Each row was made from one walk, in order. Every step used is in the known rows, and no mark comes twice. Write each row's walk.
Known rows
moza > fase > magik > sazop > kisit: [-14   4   7  -3  -3  -5 -20  -1 -23  -5 -12 -26   6   6  14  34  25  19
  17   3  -2   3  21  19   7   3 -10 -20   4  24  27  -6  -2 -30 -20  10
  13   5  18  20  10  -5   4  18   4   2  12  -7  15   0   5 -18  15  21
 -48  18]
magik > fase > moza > sazop > suda: [  3 -17  14  -3  12   7 -27  -6 -18   5   9 -12  10  14  12  19  -4  -9
   7 -23  18  17  -5   1 -12 -14  -5   9  -8  11   3   1   0 -32  -7 -15
   9  11  19  32   7   6   0  16 -17 -25  12  -3   2   1   7   4  18  19
 -19 -10]
moza > fase > magik: [-15 -11 -16  10   4  23  13   1 -19  13   0 -21  -5  20  -3  18 -11  18
  17 -28  31  -3  13   6 -18   7  -2  -5  11  19  38  -5   0 -25 -14  -6
  11   3  25  17  20   8   6  10   9  12   5 -11   5  12   5   5  -3  17
 -20  -3]
magik > fase: [  2  -6 -11  -5   9  14  10  11 -26  -7 -12  -1   4   9   6   0   2 -11
  19  -5  23  11   9   2   6  -3  -7   4   5  13  20  -1   7 -11  -8  -9
   7  -6  13  16   9   9   3   4  -1  -7   2  12  -4   2   2   8   7  17
   3  11]
moza > sazop: [  8   3  17  -3   3   4   0  -7 -21   4   8 -12  -3  23  10   3  -3   0
   5   9  16  19  -9  15  -3   5   3  -2  -4   9 -12  11  -3  -8   0 -11
   8  14   1  20   4   9  -5  -6  -8  -7  18 -10   3  -2  -8  -3   0   7
 -12  -2]
kisit > sazop > moza: [  0  22  10 -12   0   0 -32   1  12 -22   4  -7   4  -3   8   3  11  19
 -13 -12   4 -11  -2   5   0  -2  -4  -9  -5  14   0 -10   2 -26  -4 -21
  -6  -7   8  14   2  -8  14   4 -35  -8  13  -4   7  -4 -13 -14   7   3
  -7   6]
magik > sazop > dirap: [  3  23  -1   0   3  -5  -6  -3   4 -23  -6   8   3 -20  16  24   8  14
   3  21  -6 -10 -10  26  -7  11   1   0   9  -5  17  16   3 -15  -2   0
  19   9  -2  17  -7  -3   1   3 -20 -23  13  13   7  -1   5  -6  19  14
   0  20]
kisit > fase > magik > sazop: [ -4   2  16   0  -8  26 -20 -15 -20  -8  -5 -18   1  -3   5  26  24  12
  30  -3  13 -19  25  20   4  -8  -6 -12  14  25  32 -13   2 -27 -16 -23
  13 -18  23 -10  -3  12   6 -15   7  -4   0  -5   9  13  10 -11   3  11
  -9  20]
kisit > sazop > dirap: [  2  22 -13  14   3  -2  -3   4  14 -18  10   7   1 -16   6   4   6  15
 -11   7   0  -1 -11  24  -7   6  12  14  -1   1  16  -3  10 -22  -2   3
   6   7   3  15   0  -4   9   6 -29 -29  22   2  -3  -5  -8   2  23  19
  21  17]
moza > sazop > kisit > fase: [  6  -1  26 -15  -7  -5 -28 -10 -26  -2   5 -17   4  16   7  24   9  -9
  10  10  23  10   5   8  20   0 -12 -21   6  19 -14 -14  -6 -15 -15  10
   6  11   2  19  -1  11  10 -14  -7 -14   9 -19  -9   6 -16 -12  21  20
 -20  18]
magik > fase > kisit > sazop > dirap: [  3   8 -29  21  14  -6  -8  13  -7 -11  -4  11   5  -2  11  17  24  14
   4  13   1   4   4  28  11  -2   1  12   8  13  37 -15  15 -35  -6   3
  -1 -10  10  19   3   7  -4   6 -11 -21  10  11 -23  -2   8  -3  35  26
  17  34]
magik > fase > kisit: [ -8 -14 -15   1  14   9  -4   5 -41   4 -19   3   4  21   6  14  10   0
  17   8  12   6  19   7  16  -2  -6  -5  15  18  32 -13   7 -20  -6 -10
  -3 -13   9  16   5  16 -11  -4   8   9  -6  11 -25   5  10 -12  18  17
   0  20]
dirap > sazop > magik > fase: [  5   3  -6  -4  16  22   6   4 -31 -20  -8   0  18  -1  20   5  18 -14
  13 -23  32  10  16   7 -13  -9  -7  18  10  25   4  -4   3 -30  -9 -11
  22   8  23  12  11   8  11   4  -6 -35   0  -1  10   5   7  12   2  20
 -21   9]
kisit > sazop > suda: [ -8   2  15  -4  -4  -3 -38  -5  -5  -6  14   4   0 -11  -1  -9   1   1
 -14 -12   0  -3  14  14  -6  -8  17  16  -2  17  -1 -10  13 -48 -10 -18
  13   3  17  12   0 -14  15  19 -35 -26  18 -11   0 -18 -11   5  15   9
   8   2]
magik > fase > moza: [ -5 -14  -9   3  16  25  -3   1 -13 -13  -8 -18   7  16  11  15  -2   4
  11 -19  11   2  -2 -13  -6  -8 -16  -8  -5   4  33  -8  -1  -5   1 -13
 -10  -5  17  17   7  16  -4   1 -10  -8   7  14  -5   9  10  -2  11  23
   6  -3]
moza > sazop > magik: [  7  17  24  -5  14   4   7 -19 -29  -2   2   1   7   7  14  16   4  -2
   4  -4  21  18   0  23 -23   6  12  10  10  11 -15  -1 -13 -16  -9 -14
  18  23  11  28   3  12  14 -16 -11 -17   9 -16   7   2  -7  -7   1   8
 -34   8]
sazop > kisit: [-16   8  16 -12   5 -15 -17  -1 -22 -10 -10  -8  -2   3   4  12   2   3
  -7  17  -4  17   7   8   8   7   5  -9  -4   6  -9  -6  -6  -9  -7  11
   2  20  -4  25   2  -6  10  10 -21   1  17  -1  -4  -8 -13 -18  15  15
 -18   9]
kisit > sazop: [ -2  11   2   4  -5   8 -17  -4  -3 -15   8  -6  -1   1   5 -13  14  11
  -8   1  -1   1   7  14   5  -3   8   3  -5  18  14 -11   9 -24  -1 -18
  -2  -8  13   2  -1  -2   7  -3 -20 -15  21  -5  -2 -11 -12  -2   7   9
  16  11]
fase > magik > sazop > suda: [-16   2  23  -4   1   5 -34 -13 -23   1  -3  -4  -2 -14   4  22   9   6
  13 -11   2 -11  23  26 -19  -9  15  13   7  21  10  -4   4 -46 -19 -24
  24   2  21   8   1  -9   7  21 -14  -7   8  -4  14  -3  11  -6   8   8
 -23   0]
dirap > sazop > kisit > fase: [ -8  -4  15 -14  -7   8 -36  -2 -24 -17   3 -17   9  -3   8  14  12  -4
  -1  -4  23  -5  14  -3  16  -8 -14 -20   6  25 -11 -13   5 -22  -6  12
   8   8   4   0  -1   1  12  -4 -22 -26   8 -16 -11   7  -9  -3  15  21
  -9   7]
dirap > sazop: [ -6  -2   7  -3   1  21 -10   4 -20 -16   4 -11   1   1  12  -8  -1   2
 -10  -7  17   0   4   2  -8  -2   2  -1  -4  15  -9  11  10 -19   9  -8
  14   6   4  -1   2  -3   0   6 -27 -17  15  -7   3   0  -4   5  -7   8
   0 -14]
moza > fase: [ -6  -8 -12  -7  -5  14   7   0  -7   3   4  -8  -1  20   3   6 -18   6
   6 -16  24 -10   0  -6  -3  12 -12 -20  10  10  24   8   5 -18  -5  -2
  12   9  12  23  11   3   3   6  -3  -8   8  -7  -1   2  -9  13   5  16
  -8  -3]
fase > kisit > sazop > suda: [-14  -4  13   1   3  -7 -48  -9 -18   4   9   7   1  -3   0   4   9   9
 -13  -1  -8  -9  22  21   1  -9  15  11   3  27  11 -23  13 -57  -9 -21
   2  -3  14  12  -2  -8   6  12 -26 -12  11  -9 -22 -13  -5  -8  22  11
   5  10]
sazop > kisit > fase: [-10   0  18 -18  -6  -3 -28  -9 -22  -8  -5  -8   4   2  -2  20   4  -4
   5   7  16  -5  14   1  19  -1  -9 -22  10  16  -1 -20  -1 -10 -16  10
   4   7   0  14  -3   5  16 -11 -13 -11   5 -10 -15   6 -13 -14  22  21
  -3  20]

Write each row's walk
[  0  -5 -17  12   7   6 -22   5 -21  -8  -7  -5   7  15   9   0  32   7
   9   6   0   4  24  17  26  -9  -3   1   3  28  36 -24  15 -36  -7 -17
  -9 -22  19   6   4   9  -6  -3   1  -8   5   4 -22  -5   3  -8  23  19
  12  28] | magik > fase > kisit > sazop
[  0   2  -8   9  20  22  -8 -11  -6 -25  -4 -12  19   2  18  18  23   6
   4 -32   8   2   5   0 -13 -12 -10   8  -6  15  33 -27  -6 -29  -9 -20
  -2  -6  29  14   5  14  11  -8 -15 -31   8   2   3   1  10  -3  17  26
  -4  14] | kisit > sazop > magik > fase > moza
[-13 -20 -15   0   3  10  -4  -4 -26  15  -6  -5  -2  27   3  21  -7  17
   6  -2  12 -14  14   3   3  13 -11 -26  17  18  41  -4   7 -27  -3  -3
   2  -1   7  22   8  10  -8  -3   4   8   0  -5 -23   6   0  -5  14  15
 -10   7] | moza > fase > kisit
[ -8   1   1  12   2   2 -27  -8 -16  -2   0  -3  -1   9   5   2  22  19
  -6  12 -10  -1  18  20  15  -4   7  -5   1  22  27 -21  11 -34   1 -16
 -10 -15   7   1  -1   4  -3 -10 -13  -2  11  -3 -23  -9  -7 -18  17  10
  14  17] | fase > kisit > sazop
[  3   7  -4  -8  19  13  14  -2 -31 -13 -16   9  12   2  11  11   9 -13
  19 -17  28   8  13  10 -10  -4  -3  16  17  16  15  -8  -4 -21 -18 -13
  20   5  21  23   7  13  14  -7   1 -22   0   3   4   4   2   4   8  19
 -16  20] | sazop > magik > fase
[ -5  11  10 -20   6  12 -23   8  -3 -24   2 -13   5  -3  15   8  -1  12
 -13 -20  20 -13  -5  -6 -15  -5 -13 -12  -2  14 -17   8   2 -23   6 -13
   3   8   1   9   6  -9   7  13 -39  -8   8  -4  12   5  -6  -8  -5   1
 -20 -17] | dirap > sazop > moza
[  2  -8   9   0  15  -5 -19   1 -23  -5  -5 -30  13  26  22  31  16   0
   6   5   3  36  -6   2  11  -4 -15 -14 -17  12   1  -6 -11 -11  -7  12
  -6  13   8  34  11   9  -3  10 -11  -9  17  -4  -1   1   1 -19  25  26
 -35   6] | magik > fase > moza > sazop > kisit
[-12  -2 -14  -7   4  19   5   7  -5   4   0 -23  -3  18  -1  28 -10  27
  14 -37  30 -14   8  -4 -24   5 -12 -14  10  16  30  -6  -4 -32 -15  -9
   5   0  22  25  21   3  13  18  -1  19   3 -10  13  17   3  -6  -3  13
 -36  -6] | sazop > moza > fase > magik
[ -4   1  -7 -21  -2  10  -8   5   6  -5   1 -12   2  14   6  18 -17  14
   1 -28  28 -21  -6 -13 -10  13 -23 -31  11   9  17   7   1 -23  -8  -5
   6   6   9  32  14  -2  10  11 -14   0   6  -5   7   9  -9   2   5  11
 -28  -7] | sazop > moza > fase
[ -6  12  13  -6  14  19  -1 -13 -25 -20  -1   0  10 -12  14   4   4  -1
  -8 -18  19  -1   9  10 -28  -1   9  11  11  18 -13  -1  -4 -29  -1 -15
  24  21  11   8   2   1  16  -3 -26 -29   9 -11   8   1  -2   0  -6  11
 -18  -2] | dirap > sazop > magik
[ -6  19  17 -14   5  11 -24  -3  -6 -18 -14 -16   2  -7  12  34  19  25
  13  -9   6 -17   5  14 -12  -4  -5 -12   5  17  13  -6  -6 -25 -12 -25
   4  -9  15  10   6  -3   7   6 -19  15   2   2  24   9   9 -28   0  -1
 -36   9] | fase > magik > sazop > moza
[ -8   3 -17   2   1  15 -11   8   6  -5   8 -27   1  13   3  21   9  31
   9 -39  25 -14  12   5 -16   0 -11  -9   4  27  37 -18   1 -43 -15 -15
   0  -9  30  15  21  -1  15  18  -7   7   9 -15  15  11   0  -5   2  12
 -27   3] | kisit > sazop > moza > fase > magik
[-11  -6 -14  -2   4  25  -4  12  -7  -5   4 -32   3  13   6  24  -2  25
   6 -47  36 -15   9  -4 -25  -1 -17 -11   6  26  20   0   0 -39  -8  -8
  10   0  24  12  24  -3  10  25  -9   5   4 -15  18  18   7   1  -7  12
 -37 -16] | dirap > sazop > moza > fase > magik
[  0  22  23 -25  -1   3 -30  -4   1 -27 -12  -6   5  -4  14  20  11  16
   2   0  -1 -21  -4   6  -2   1 -12 -23   6   8   1   5  -3 -20  -5 -24
   3  -5   3  15  -4  -8   5   0 -27  -5   6   7  20  -1  -2 -23   4  -2
 -25   8] | magik > sazop > moza
[ -6  12   6  -7   6   0 -36  -2  -2 -15  -2  -7   3   4   7  16  21  27
 -12   0  -4 -15   6  10   5  -5  -2 -17   1  19  12 -20   2 -36  -3 -22
 -17 -13   7  13   3  -2   5  -1 -27   8   6  -4 -11  -3  -7 -27  16   3
  -7  15] | fase > kisit > sazop > moza
[  3   7 -12 -12  -9   6 -19   6  17 -12  11 -15   4  14   9   8   3  21
  -5 -29  19 -19  -2  -4   1   6 -23 -23   4  19  24  -5   7 -38  -8 -11
   1  -2  18  24  10  -8  12  11 -18 -13  12 -13   9  -2 -14   2  10  10
 -16   2] | kisit > sazop > moza > fase
[  4   7  -3  15  15   5   4  -6   5  -9  11 -13   4   5  16  33  -9  18
  -5   5   9  10 -31  13 -24  11   0   1  -8 -11   9  13  -7  -5   7   5
   2  23  -1  32   3  11  -6   2 -27 -20  22   2  -3   8   4  -9  21  21
  -3  -1] | fase > moza > sazop > dirap
[ 10   3   0  10   7  10  -6  -9   7  -7  16 -13   5   6  11  41  -3  13
   2  -2  21  -6 -26   7 -13   7 -11 -10   2  -4  16   1  -7 -11   2   7
   4  16   2  25   1  20   0 -11 -17 -27  14  -6 -10  16   3  -3  25  25
   3   5] | kisit > fase > moza > sazop > dirap
[  0  13  20 -19  -3  18 -31  -7  -3 -19  -8 -17   5  -7   9  41  22  23
  23 -15  20 -29  12   7  -4 -10 -19 -23  16  23  17 -15  -8 -31 -17 -25
   4 -17  17   2   1   5  12  -6 -10   2  -6  -3  17  16   7 -23   4   5
 -29  13] | kisit > fase > magik > sazop > moza
[-14  -7  18 -10   2   8 -31  -3 -20  -7  11   0   2 -12   5  -4 -10  -7
 -11 -22  16  -5   8   6 -18  -9  10  16   1  19 -21   8  12 -41   0 -11
  23  16  10  11   0 -15   6  27 -37 -30  13 -10   1  -5  -3  11   4  10
  -4 -21] | dirap > sazop > suda
[  7  11 -10   2  14  10  -2  -2 -18 -20  -8   7  16  -1  12   0  28  -8
  14 -18  17  11  19  17  -3 -11  -1  21   9  24  24 -23   3 -33 -19 -19
  12  -3  29  14   5   9  18  -5  -5 -34   5  -1   6  -4  -1   6  13  21
  -9  29] | kisit > sazop > magik > fase
[  0   6  -8  -4   9  -1 -33  10  -5 -17  -8  -4  10  11  12  14  30  16
   2  -8   5  -9  12   7  15  -8 -13 -10   3  25  22 -25   5 -40  -9 -22
 -15 -24  12  16   7   2   4   3 -16   1   1   1 -10   1   1 -18  20  10
 -10  23] | magik > fase > kisit > sazop > moza
[-12 -13  -2   3  -5  -4 -43  -6 -10  10  12   0   3   6   2   7   7  11
  -7 -16   3 -15  22  13   6  -4   2   0  10  29  29 -16  18 -63 -13 -13
   8  -6  23  20   4  -8   6  19 -15 -20  10 -16 -19  -9  -5   3  26  17
  -2   6] | moza > fase > kisit > sazop > suda
[-18  -4  11  -4   1   9 -16  -5 -31   1  -4 -21  -1   5  -6  31   9   7
  17  -7  22   2  24  10   3  -7   0 -10  12  24  13 -31  -6 -21 -20   3
   3   0  14   8   9  10  18  -2  -1  10   2 -15  -8  16  -1 -18  13  22
 -16  15] | sazop > kisit > fase > magik
[ -5  -3 -10 -18  -6  19 -16  10   4 -13   7 -18   6  12  15  12  -8  15
  -7 -36  32 -23  -4 -15 -13   7 -27 -25   9  19   6  14   7 -33   1  -4
  11  10  14  18  17  -9   5  18 -21 -14   5 -12  14   9  -6   8  -1  10
 -31 -17] | dirap > sazop > moza > fase
[  3  10   0 -23  -8   8 -21  -1   7 -17  -3 -12   7  10  16  23   6  19
   8 -17  16 -29  -4  -2  -1  11 -30 -36  11  14  24  10   4 -29 -11 -11
  13   0  13  25   6  -6   3   7 -11 -11   5  -3  20   5  -2  -4   9   7
 -37   3] | magik > sazop > moza > fase
[  8   3  23  -3  12  23 -10 -32 -17  -7  10 -16  13  10  16  37   8   3
   9 -21  24  -3  -4   5 -23  -1  -7  -9   8  15   3 -17 -18 -19  -8 -15
   9  13  17  20  -1  27  15 -32 -11 -29   4 -19   1  14  -1  -9   9  18
 -21   5] | kisit > fase > moza > sazop > magik
[ -5  13 -17  19   8  -9 -12   2   0 -10   3   8   0  -8   8  16  13  24
 -10  20  -9  -5   0  29   3   6   9   5   8   6  28 -13  10 -31   1   1
  -2   0   2  15  -1   0  -1   1 -25 -14  12   3 -22  -2  -2 -11  30  17
  17  27] | fase > kisit > sazop > dirap
